What can hang from each mark
K83: K42 K224 K876
K29: K383
K509: K83
K986: K83
K876: K83 K195
K42: K83
K238: K224
K224: K29 K83 K195 K238
K383: K83 K238

In the rows, zero is written as 128.
Known rows, with every way that one mark hangs from another
K383{K83{K42 K224} K238}: [105  91 121 123 124 137 179 145  97 142  95 102 106 133 160 132 131 132
 142 126 173 149 132]
K42{K83{K224{K29 K195 K238}}}: [ 64  95 101 138 110 121 170 114 123 163  99  66 113  90 177 117 149 153
 171 148 162 118 134]
K383{K238{K224{K83 K195}}}: [ 53  77  82 143 116 154 170 154 120 159 100  74 115 104 190  96 127 141
 154 117 147 121 127]
K383{K83{K876{K195}} K238{K224{K29}}}: [ 67  79  88 123 131 166 204 139 119 173 124  64 100 122 183 123 164 175
 150 128 147 125 121]
K509{K83{K224{K195}}}: [118  94 108 137 109 105 188 128 108 145  84  94 126  90 180 122 142 130
 157 148 159 126 141]
K83{K876}: [135 116 127 105 127 133 207 117 116 136  95  97 129 128 164 120 138 140
 145 142 165 141 132]
K509{K83}: [144 104 124 120 119 108 188 124 120 136  99  99 141 120 162  96 126 112
 143 156 171 133 131]
K29{K383{K83{K42} K238{K224{K195}}}}: [ 54  72  96 129 123 158 161 153 125 178  96  68  87 125 170  89 136 145
 167 118 162 139 133]
K42{K83{K224 K876}}: [139 112 139 110 123 121 215 116 101 131  70  92 124 101 161 144 149 147
 135 149 177 136 140]
K876{K83 K195}: [120 111  80 117 137 103 227 136 128 125 103 117 125 140 197 109 143 143
 113 127 165 139 153]
K238{K224{K29 K83{K876} K195}}: [ 58  91  91 135 119 147 178 124 133 162 100  74 115  78 190 115 160 149
 166 118 149 119 129]
K509{K83{K224{K29 K195 K238} K876}}: [ 67  97 110 133 113 122 174 108 116 174  93  73 109  79 174 141 174 146
 173 155 155 117 129]
K42{K83{K224{K29 K195} K876}}: [ 99  99 119 117 117 119 201 111 118 154  82  73 113  77 175 138 165 164
 154 143 163 127 142]
K986{K83{K42 K224 K876{K195}}}: [132 113 148 119 124 106 230 108 105 126  68 127  99 122 170 157 172 150
 136 134 168 164 142]
K42{K83{K224{K195}}}: [116  96 110 129 111 109 198 126 109 138  79  86 124  91 178 120 138 147
 145 140 166 133 149]
K876{K83{K42 K224{K29{K383}}} K195}: [ 78 109  85 122 140 102 202 125 135 150  88 106  86 124 189 127 166 154
 143 138 175 135 153]
K986{K83{K224{K238} K876}}: [107 116 148 127 129 136 201 105  95 137  92 105 124 123 156 155 159 141
 168 147 170 141 112]
K29{K383{K83{K42 K224{K238}}}}: [ 76 103 115 130 128 139 161 131 106 153 101 101 108 134 157 126 145 130
 167 138 180 145 134]
K29{K383{K238{K224{K83 K195}}}}: [ 36  77  82 141 125 161 161 155 125 173 103  64 110 111 186  89 133 149
 167 126 152 118 124]
K29{K383{K83{K42}}}: [115 101 122 112 130 130 174 133 122 139 107 105 122 142 159  98 134 125
 150 129 184 155 135]
K83{K42 K224{K29 K238} K876}: [ 79 116 128 118 117 133 172 101 122 161  83  87  89 112 156 145 160 141
 170 148 165 136 132]
K42{K83{K876}}: [147 113 139 100 125 119 213 116 118 131  83  91 132 115 160 114 140 141
 127 147 179 141 139]
K83{K224}: [126 111 112 127 122 126 194 127 101 133  93  98 128 122 170 128 126 134
 157 149 163 134 131]
K42{K83{K224{K29 K195 K238} K876}}: [ 66  99 114 124 112 129 184 105 121 164  87  65 106  82 173 138 168 163
 166 145 160 122 137]

Rows
[ 79  92 110 124 129 164 186 142 112 154  92  80 115 113 171 121 140 141
 145 127 157 125 119] -> K383{K238{K224{K83{K876}}}}
[ 56  79  91 134 121 146 158 132 142 177 110  68  96 106 174  87 151 144
 185 121 164 132 133] -> K238{K224{K29{K383{K83{K42}}} K195}}
[139 113 153 122 131 128 216 110  92 125  84 113 130 117 159 154 155 141
 159 143 172 146 118] -> K986{K83{K224 K876}}
[116 103 119 124 119 117 189 115 116 139  96  78 126 101 165 121 138 144
 157 158 175 124 132] -> K42{K83{K224{K29}}}
[ 63 107 110 117 129 129 202 108 121 171  97  68 101 107 174 136 178 181
 156 166 164 123 135] -> K42{K83{K224{K29{K383} K238} K876{K195}}}
[ 74 100 103 135 134 149 170 135  98 155 120  90 129 134 166 127 144 140
 174 144 173 132 120] -> K29{K383{K83{K224{K238}}}}
[ 63  99 110 120 128 140 147 120 137 164 128  85 111 138 157  94 145 132
 177 140 180 139 123] -> K224{K29{K383{K83{K42}}} K238}
[ 85  89  92 134 129 139 182 143  98 152 112  92 129 112 184 124 148 150
 168 127 164 137 133] -> K29{K383{K83{K224{K195}}}}
[ 37  78  93 136 120 149 153 150 134 172  84  76  88 110 178  89 135 140
 163 120 161 133 137] -> K29{K383{K238{K224{K83{K42} K195}}}}
[ 62 110  82 132 128 102 194 118 137 152  92 106  84 123 189 133 163 146
 139 134 165 134 153] -> K876{K83{K42 K224{K29 K238}} K195}
[ 71  89 112 100 136 143 191 132 128 170 114  83  90 140 170 118 169 171
 141 134 169 149 134] -> K224{K29{K383{K83{K42 K876{K195}} K238}}}
[ 62 104  97 134 122 136 155 120 131 146 131  92 139 118 175 102 136 127
 162 138 164 123 117] -> K224{K29 K83 K238}
[ 89 104 129 127 105 106 178 112 116 162  60  97  93  87 164 142 167 128
 154 142 163 139 150] -> K509{K83{K42 K224{K195 K238} K876}}
[ 86  97 116 139 100 100 163 120 119 158  70  97  99  96 169 122 148 118
 160 145 165 135 148] -> K509{K83{K42 K224{K195 K238}}}
[ 75  99  97 129 129 155 168 123 138 170 113  53 112 123 165  84 132 147
 194 156 161 111 115] -> K238{K224{K29{K383}}}
[142 108 130 106 115  89 216 115 130 141  71 114 104 117 169 120 162 133
 114 145 168 154 157] -> K509{K83{K42 K876{K195}}}
[107 103 110 129 106 110 184 125 116 142  70 102 100 106 177 123 137 134
 157 130 161 147 153] -> K83{K42 K224{K195}}
[ 81 110 137 127 121 116 201  95 118 152  89 106  89 118 168 154 184 158
 162 145 163 149 129] -> K986{K83{K42 K224{K29 K238} K876{K195}}}
[ 70 112 111 121 117 121 194 104 125 163  87  93  82 115 174 149 173 161
 153 146 155 139 145] -> K83{K42 K224{K29 K238} K876{K195}}
[121 113  93 112 130  90 218 130 139 124  83 128 104 139 187 108 145 134
 106 119 174 153 165] -> K876{K83{K42} K195}
[ 72 102 132 106 131 147 173 119 119 175  82  71  78 124 154 135 156 158
 171 158 169 135 127] -> K83{K42 K224{K29{K383{K238}}} K876}
[ 52 113 111 118 126 130 185 105 128 176  90  82  77 122 172 141 179 169
 166 156 161 138 142] -> K83{K42 K224{K29{K383} K238} K876{K195}}
[108  99 107 128 136 141 186 139  94 140 114  98 134 127 169 128 140 140
 165 139 174 138 125] -> K29{K383{K83{K224}}}
[ 95 112 121 130 113 123 170 116 114 145  81 101 101 128 160 128 133 125
 160 145 169 141 140] -> K83{K42 K224{K238}}
[ 77 103 111 126 128 153 180 117 101 156 121  85 123 111 167 153 165 150
 170 137 164 129 116] -> K383{K83{K224{K29 K238} K876}}
[101  97 128 121 107 101 182 107 125 162  68  91  93  73 169 141 173 136
 158 144 164 137 148] -> K509{K83{K42 K224{K29 K195} K876}}
